What can hang from each mark:
tele: ritod
gereg: fede zofikif
boguv: fede taki
ritod: taki tesot
vorad: fede taki
zofikif: saribof
tesot: boguv zelu
vafa: namo taki
fede: boguv gereg saribof vorad zelu
taki: ritod vorad
zelu: fede

Every row comes from one small tree of marks. The marks that hang from a mark follow it in brackets, in alphabetical order. Every link used is in the known rows. Which tree was each row made from?
(in the rows, 128 means zero)
Known rows:
fede(boguv gereg saribof vorad(taki)): [ 63  52 156 102 116 110 172 119 138 114 137  80 102 190 118  83 147 150
 171 113  61 144 105 157 170 142  98  75  71 146 172 100 163  90 131 126
  74 124 156 126 108 105 137 145 169]
vafa(namo taki): [119  80  75 123 102 146  79  91 109 161 146 124 132 127 155  76 104 104
 147 132  59 136 139 104 102 145 122  88 115 149 137 112 152 124 134  96
  84 128 135 163  92 145 200 170  93]
gereg(fede(boguv zelu) zofikif): [ 85  62 128 124 123 146 155  99 132 135 134 139 115 136 139  67 137 107
 155  95  68  99  98 171 182 141 100  75  90 131 169  64 145  65 142 163
  75  99 161 162 134 113 111 148 176]
vafa(taki(ritod(tesot(boguv zelu)))): [139  92  97 100  91 155 130  92 119 166 145 152 120 106 123  74 112 105
 148 109  97 111 168 105 121 138 148 111 106 138 129 131 162 116 142 113
  88 113 125 166 134  85 159 164 116]
tesot(boguv zelu): [131  59 116  90  86 139 178  93 125 188 139 173 141  93 113  75 108 116
 120 140 124  96 180 115 145 118 147  96 121 143 146 123 150 120 135 121
  84 109 142 199 134 138 156 148 129]
fede(gereg saribof): [ 95  68 116  97 112 112 161 106 157 100 131 118 123 168 121  86 117 113
 157 136  72 123 114 120 139 120 112  72  89 152 160  94 173 137  96 119
  97 139 141 108 106 120 145 158 150]
gereg(fede): [100  85 118 114 118 129 155 107 127 144 123 151 132 114 125  75 115 102
 154 117  84 112  97 135 143 133 113  78 116 136 153  74 149 126 127 125
  86 111 143 146 127 127 141 155 134]
vafa(namo taki(ritod(tesot(zelu)))): [139  92  75 110  89 165  84  92 105 167 151 125 114 118 144  75 102 109
 145 105  75 117 164  90  96 147 128 110 103 139 120 130 164 117 133 104
  78 116 114 150 111  94 186 172 103]
gereg(fede(boguv(taki) zelu)): [ 62  66 145 103 123 134 163 114 136 149 126  99 115 134 125  43 123 127
 157  88  82 144  91 160 190 133  96  74 100 132 166  73 148  92 153 145
  74 111 145 138 128 110 133 150 153]
boguv(taki(ritod vorad)): [ 88  91 121  67  78 148 168 106 177 159 131 117 134  94 102  55  92 110
 120  80 101 153 158 124 113  94  92  94 116 149 148  66 120 128 158 135
  81  85 129 112 174 109 176 148 112]
fede(boguv vorad zelu): [ 72  51 179  94  79 145 166 123 116 179 123 110 132 148 137  76 145 137
 133 106  73 134 122 173 200 130  91  87 108 142 158  99 126  73 164 146
  57 101 177 151 134 112 152 142 157]
taki(ritod(tesot) vorad): [127  98 122  73  56 166 173 114 152 157 128 143 134  94 106  77  97 113
 120  85  88 104 151 110 119  98  95 110 118 143 120  95 135 119 140 135
  68  76 134 117 169  71 155 153 125]
boguv(fede(saribof vorad)): [ 80  74 150  91  98 108 145 118 139 141 129 115 112 156 111  85 129 122
 130 105  85 133 121 142 166 120 109  80  99 127 156  75 129 124 142 124
  70 119 157 105 138 131 162 147 140]
zelu(fede(gereg(zofikif) vorad)): [ 77  52 142  89 110 137 130  94 130 123 110 133 115 140 135  99 135 112
 127 110  82 104 139 147 172 137  90  73  77 141 155  64 146  89 135 143
  79 105 159 139 131  96 126 147 143]
fede(gereg(zofikif) saribof vorad(taki)): [ 87  66 133 116 119 121 150 100 147 101 143 113 101 173 122  91 147 113
 172 113  58 121 134 154 136 149 105  78  73 139 181  76 161  89 127 135
  80 125 154 133 124 120 138 147 159]
vorad(taki): [110  90 110 117 116 129 150 101 150 159 145 135 126 107 101  63 107 110
 170 143  81 172 112 113 117 132 131  94 133 127 166  94 160 141 138 123
  78 126 161 167 138 147 165 157 129]
vorad(taki(ritod(tesot(boguv(fede))))): [124 103 110 100 102 141 163 107 158 155 150 137  99 108  85  57 100 118
 167 105  90 154 130 109 128 131 135 110 110 118 141 104 172 125 148 126
  70 112 142 147 155  91 152 154 135]
gereg(fede(vorad) zofikif(saribof)): [102  78 114 121 115 147 146  94 107 129 136 168 107 122 139 112 143  98
 148  94  70  77 125 166 136 125 108  71 109 106 175  51 128  75 145 168
  83  92 155 143 164 143 131 156 147]
ritod(taki(vorad) tesot(zelu)): [122 101 143  81  67 166 174 102 140 180 127 110 118  87  80  51 102 129
 117  88  94 125 167 104 160 102 118 106 135 117 145 118 157 117 144 146
  39  86 128 151 170  99 144 149 144]
gereg(fede(vorad zelu) zofikif): [ 88  69 146 124 108 152 144 102 116 146 125 150 118 131 148  82 151  94
 151  84  73  84 124 182 168 154  93  80  94 130 170  52 133  61 154 156
  70  98 160 159 140 109 128 143 151]
ritod(taki tesot): [123 118 126  97  91 155 168 106 144 164 129 112 116 102  81  50  91 111
 138 107  62 151 124 101 161 111 132  99 137 113 147 118 171 136 131 136
  44 102 134 132 164 107 140 155 154]
zelu(fede(boguv gereg)): [ 67  46 134  82 121 125 147 101 141 122 112 113 116 148 122  82 117 135
 133 124  85 133 106 128 188 122  95  70  80 144 147  87 163 110 121 136
  81 115 158 132 113  93 122 153 156]
taki(ritod(tesot) vorad(fede(saribof))): [123  94 103  78  74 148 181 115 164 121 136 142 117 102 102  88  98 122
 130  87 102  96 121 104 101  89 107 121 105 141 125  89 152 122 134 127
  74  78 118 106 158  67 159 161 143]
tele(ritod): [131  90 129 104  96 144 168  83 137 154 126 140 138 106 109  95  99  97
 121 147  80 145 130 112 103 115 135  75 120 154 146  86 153 134 141 125
  79 138 150 145 125 119 164 157 133]
tele(ritod(tesot)): [148 103 132 103  92 155 166  85 126 152 131 129 123 102 102  83  97 102
 124 139  67 137 129  99 120 118 142  83 125 139 135 105 162 128 142 128
  62 138 140 139 126  97 150 162 140]
tele(ritod(taki)): [121 106 137 100  95 149 180  83 154 159 121 123 128 105  87  85  92  97
 116 122  74 165 134 111 110 112 135  78 118 147 151  86 168 134 142 131
  65 128 144 143 141 114 160 152 145]
taki(ritod vorad): [110  88 120  74  60 154 176 113 166 159 124 156 147  99 112  90 101 106
 116  92 100 111 152 122 102  95  88 102 112 159 130  75 126 123 139 132
  85  74 144 124 167  95 170 148 119]
fede(gereg zelu): [ 90  67 139  97  97 142 159 108 152 129 118 121 133 153 132  71 125 111
 163 131  79 135 126 140 161 133  94  77 104 149 165  90 172 102 124 141
  83 143 156 135 111 110 152 152 141]
fede(zelu): [100  71 136 102  90 142 151 110 143 166 127 138 139 123 128  69 116 105
 144 129  85 143 123 136 157 124 112  89 125 136 158  94 151 118 136 139
  77 124 167 149 129 128 162 155 135]
taki(ritod(tesot(boguv)) vorad): [134  90 120  69  49 167 188 112 152 165 133 157 135  89 107  77  95 114
 114  83  94  86 167 114 125  99 101 111 112 148 112 106 139 110 144 130
  71  69 131 137 166  66 154 149 124]
vafa(namo taki(ritod(tesot) vorad)): [129  89  81 100  68 171  93  99 118 159 144 119 125 115 149  78  98 113
 135  88  64 110 163  99  91 134  99 108 104 151 108 114 146 108 144 105
  73  97 117 141 115  86 195 167  89]
taki(ritod(tesot(boguv zelu)) vorad): [138  81 125  66  50 170 186 108 143 176 134 159 131  84 105  77 101 122
 109  82 115  79 189 111 128 102 110 116 111 144 115 114 140 107 145 133
  71  70 125 151 166  66 152 149 125]

Write each row's tree:
[ 61  64 146  76 103 146 179 113 171 126 124  78 113 164 119  46 119 136
 158  91  79 165 126 150 177 123  80  80  79 152 168  85 163  81 144 152
  79 123 141 108 132  79 141 145 163] => fede(boguv(taki(ritod)) gereg zelu)
[103  84 101  79  79 137 185 113 176 123 131 153 130 106 108 101 101 118
 127  92 114 104 121 116  84  86 100 114 100 155 134  67 142 127 134 123
  90  81 127 115 156  90 174 157 137] => taki(ritod vorad(fede(saribof)))
[103  92  93 120 136 122 170  95 165 104 139 133 110 117  97  72 109 125
 197 153 101 165  83 107  95 130 129 101 116 132 181  79 190 120 136 119
  83 141 135 160 120 130 164 162 145] => vorad(fede(gereg) taki)
[108  87 104  94  77 152 129  99 146 157 133 143 140 111 134  86 114 101
 139  97  93 125 156 120  96 124 107  99 108 159 132  90 133 117 150 117
  92  97 140 145 141 100 181 160  99] => vafa(taki(ritod vorad))
[147  88 135  90  91 158 179  77 122 170 139 124 114  88  93  66  95 114
 114 127  97 130 174 100 130 117 156  87 117 135 138 117 164 116 156 130
  64 135 123 162 130  94 149 156 136] => tele(ritod(tesot(boguv(taki) zelu)))
[ 82  70 142 111 113 116 156 119 112 137 125 132 119 144 132  91 136 110
 147  96  76  97 101 157 157 139 107  76  94 137 153  73 143 115 129 119
  83 105 145 127 121 114 141 151 141] => gereg(fede(saribof vorad))
[ 77  63 131  99 113 118 142 104 172  96 133 106 100 183 122  72 132 117
 156 106  77 129 122 148 176 129  98  71  73 128 174  64 164  94 124 149
  79 145 157 104 121 115 139 150 167] => boguv(fede(gereg(zofikif) saribof zelu))
[116  71 115  72  89 145 182  93 148 186 144 149 126  88  98  55  97 116
 117 104 134 122 196 116 133 111 143 101 108 141 150 108 145 120 148 125
  89 100 123 171 158 115 163 146 125] => tesot(boguv(taki(ritod)) zelu)
[ 75  52 150  94 100 139 173 112 148 129 121 100 127 169 133  64 131 137
 159 125  72 140 108 150 190 128  87  74  92 151 165 100 168  83 129 149
  76 133 162 136 108 103 136 148 168] => fede(boguv gereg zelu)
[100  82 111  76  76 149 195 111 170 137 127 150 136  98 108  93 101 130
 124  94 113 111 117 121 100  86  92 113 107 158 136  72 133 105 148 132
  81  69 134 131 164  90 167 151 145] => taki(ritod vorad(fede(boguv)))
[159  86 132  95  86 159 180  78 115 170 136 143 121  91 100  82  98 111
 114 137  93 111 167 100 129 120 157  88 118 138 131 123 168 116 147 126
  65 134 131 173 124  93 145 157 141] => tele(ritod(tesot(boguv zelu)))
[ 46  67 169  80 105 115 140 121 156 145 133  66  94 162 108  45 129 130
 136  74  91 175 135 162 191 122  97  77  92 117 175  61 129 105 170 140
  63 129 149  91 145 123 170 145 136] => boguv(fede(saribof vorad zelu) taki)
[105  95 128  62  75 160 166 104 160 165 136 108 120  85  94  44  94 120
 119  76 109 142 174 111 128  97 104 105 120 133 144  88 128 119 159 140
  68  86 117 116 177  91 162 150 119] => boguv(taki(ritod(tesot(zelu)) vorad))
[102  87 140 101  98 127 152 122 134 145 147 116 101 142 105  85 128 119
 155  94  71 134 127 134 132 136 122 105  96 127 147 103 156 123 137 120
  72 105 147 120 146  91 153 154 143] => fede(saribof vorad(taki(ritod(tesot))))
[ 73  49 122  84 124 109 134 104 152 102 117 117 108 159 123  91 115 120
 136 124  86 124 113 122 167 122 104  70  72 143 146  83 176 135 101 125
  96 129 150 113 104  96 129 160 147] => zelu(fede(gereg saribof))
[ 83  59 117 105 119 118 175 114 154 119 138 121 114 142 119  78 118 136
 154 129  94 136  73 132 153 105 123 100 102 136 163  93 167 108 131 132
  80 121 149 139 116 122 154 163 178] => vorad(fede(boguv saribof zelu))
[110  84  88 124 126 143 147  86 126 118 142 175 108 114 131 102 124  91
 155 109  71  90 113 145 126 114 118  70 113 104 175  54 144  95 127 167
  91 102 151 143 159 151 127 163 152] => gereg(fede zofikif(saribof))
[ 63  46 182  90  87 145 174 122 123 143 113  92 127 178 142  79 153 143
 150 107  68 126 124 176 203 140  72  76  85 154 167  97 147  58 150 149
  63 118 167 135 116  93 140 139 164] => fede(boguv gereg vorad zelu)
[ 71  64 142  92 109 112 147 117 166 104 126  96 104 184 118  71 127 125
 157 112  86 144 112 142 178 126  97  72  81 133 168  75 169 111 122 138
  81 153 152  96 111 109 151 152 155] => boguv(fede(gereg saribof zelu))
[ 92  66  93 110 131 117 179  94 163  76 141 128 109 153 118  89 120 130
 163 137  84 112  82 124 133 108 120  87  83 147 173  78 171  98 115 133
  88 122 135 130 118 122 132 160 190] => vorad(fede(boguv gereg(zofikif) saribof))
[ 76  58 162  90  93 135 179 113 121 138 117 107 131 162 129  87 141 141
 143 119  66 121 120 156 178 131  86  72  94 158 161  95 137  82 142 134
  69 110 156 133 124 108 141 140 157] => fede(boguv gereg vorad)
[116 101 134  94  87 153 193  84 162 148 116 123 129  92  87  92  92 110
 111 114  91 152 132 113  93  97 121  86 118 152 150  72 161 121 156 133
  61 114 134 145 146 107 171 152 142] => tele(ritod(taki(vorad(fede))))
[136  95 109 100 101 149 167 102 145 169 153 146 106  95  88  61 102 118
 161 112 100 139 150 103 117 133 145 118 116 121 142 121 176 123 141 125
  75 107 136 170 153  92 149 155 135] => vorad(taki(ritod(tesot(boguv zelu))))
[ 93  52 131  83 112 132 139  91 129 146 117 137 118 121 117  84 119 126
 128 134 122 116 154 114 161 126 117  83  98 136 154  93 164 121 121 135
  87 125 146 156 122 110 136 154 137] => tesot(zelu(fede(gereg)))
[ 80  69 107  91 122 142 168  85 160 102 144 103 103 148 116  69 117 130
 154 116  63 147 130 140 154  99 102  61  97 126 189  72 146  81 136 170
  84 118 143 116 154 142 130 154 168] => fede(boguv(taki) gereg(zofikif(saribof)))
[102  69 103 108 116 119 155  93 164  88 139 130 117 165 126  89 122  99
 156 130  63 105 125 129 134 124 112  70  80 147 170  79 167 116  97 134
  94 131 144 118 118 127 130 156 164] => fede(gereg(zofikif) saribof)
[ 86  66 102 102 127 110 185 105 158  85 135 118 114 154 112  88 114 138
 164 143  91 127  73 118 135 106 119  88  91 149 166  90 177 114 114 121
  88 128 131 123 109 120 144 162 179] => vorad(fede(boguv gereg saribof))
[ 57  37 156  81 111 112 140 117 120 142 121 108 108 155 126  96 131 139
 112 102  81 122 110 149 200 121 100  78  76 137 139  90 137 111 134 129
  75  96 168 127 123  98 130 152 158] => zelu(fede(boguv saribof vorad))
[ 56  50 145  88 113 119 162 118 161 142 144  71 109 164 117  42 118 137
 144  99  72 169 108 151 194 110 109  79  92 133 168  97 148 109 140 143
  75 123 154 115 125 120 147 154 168] => fede(boguv(taki) saribof zelu)
[ 82  63 149  94  98 116 161 115 133 114 122 111 121 176 131  99 139 121
 147 119  68 110 129 147 153 131  98  73  82 154 161  90 153 111 117 119
  85 127 146 108 112 110 150 149 145] => fede(gereg saribof vorad)
[100  92  85 110 136 114 175 105 184  83 146 130  94 139  92  86 108 122
 196 123 103 154  86 107  78 125 129 111  84 139 167  78 203 129 120 115
  98 131 124 123 126  95 160 164 160] => vorad(fede(gereg saribof) taki(ritod))
[ 77  58 136 121 123 125 157 105 118 122 137 133 106 154 139  90 148 114
 146  83  58  78 102 175 175 140 103  72  74 137 165  64 130  72 135 145
  75  87 153 140 137 114 109 145 179] => gereg(fede(boguv saribof vorad) zofikif)
[ 91  51 149  82 100 135 133  99 107 178 118 143 123 109 121  90 127 126
 111 119 123 111 162 129 169 127 121  91 108 131 150  93 137 114 142 133
  77 104 156 165 139 117 145 150 130] => tesot(zelu(fede(vorad)))
[ 84  81 142 106 111 128 143  99 151 122 130 115 101 154 110  75 138 121
 164 109  79 142 132 150 152 144  98  75  92 126 180  58 145  85 156 143
  64 128 157 132 144 124 148 140 145] => boguv(fede(gereg(zofikif) vorad(taki)))
[ 68  51 146  95 121 109 125 112 129 143 128 117 100 142 116  92 128 124
 135 107  87 141 117 139 168 136 112  87  84 126 149  81 153 126 136 123
  81 109 165 138 124 107 143 155 135] => zelu(fede(saribof vorad(taki)))
[143 100 107  85  77 157 178 109 143 161 138 163 124  99 103  74  93 102
 132 106  86 105 147 105 131 114 132 111 112 138 119 118 159 127 129 122
  78  93 131 136 157  75 144 156 138] => taki(ritod(tesot(boguv)))
[115  85  66 105  81 159 103  95 133 143 142 135 128 111 151  93  99 115
 140  98  88 114 144 103  61 126  99 112  99 161 122  91 147 107 149  99
  87  98 115 148 112 105 214 169  92] => vafa(namo taki(ritod vorad(fede)))
[ 88  52 150  89  84 121 169 117 139 161 133 134 117 150 120  77 126 124
 126 103  94 112 148 158 186 126 117  84  90 134 147  97 143 100 152 124
  73 116 159 145 127 115 162 143 138] => tesot(boguv(fede(saribof vorad zelu)))
[ 86  72 125  98 107 137 143  97 160 107 130 124 100 161 122  81 130 118
 159 114  82 135 131 146 164 118  96  70  97 113 183  59 158  84 138 169
  77 141 162 113 142 131 147 154 155] => boguv(fede(gereg(zofikif(saribof)) zelu))
[128 109 108 106 105 146 155 107 154 156 148 136 108 102  89  61 101 110
 171 115  81 160 120 102 111 132 132 112 122 121 145 105 171 134 138 128
  73 111 144 143 157  97 152 159 136] => vorad(taki(ritod(tesot)))
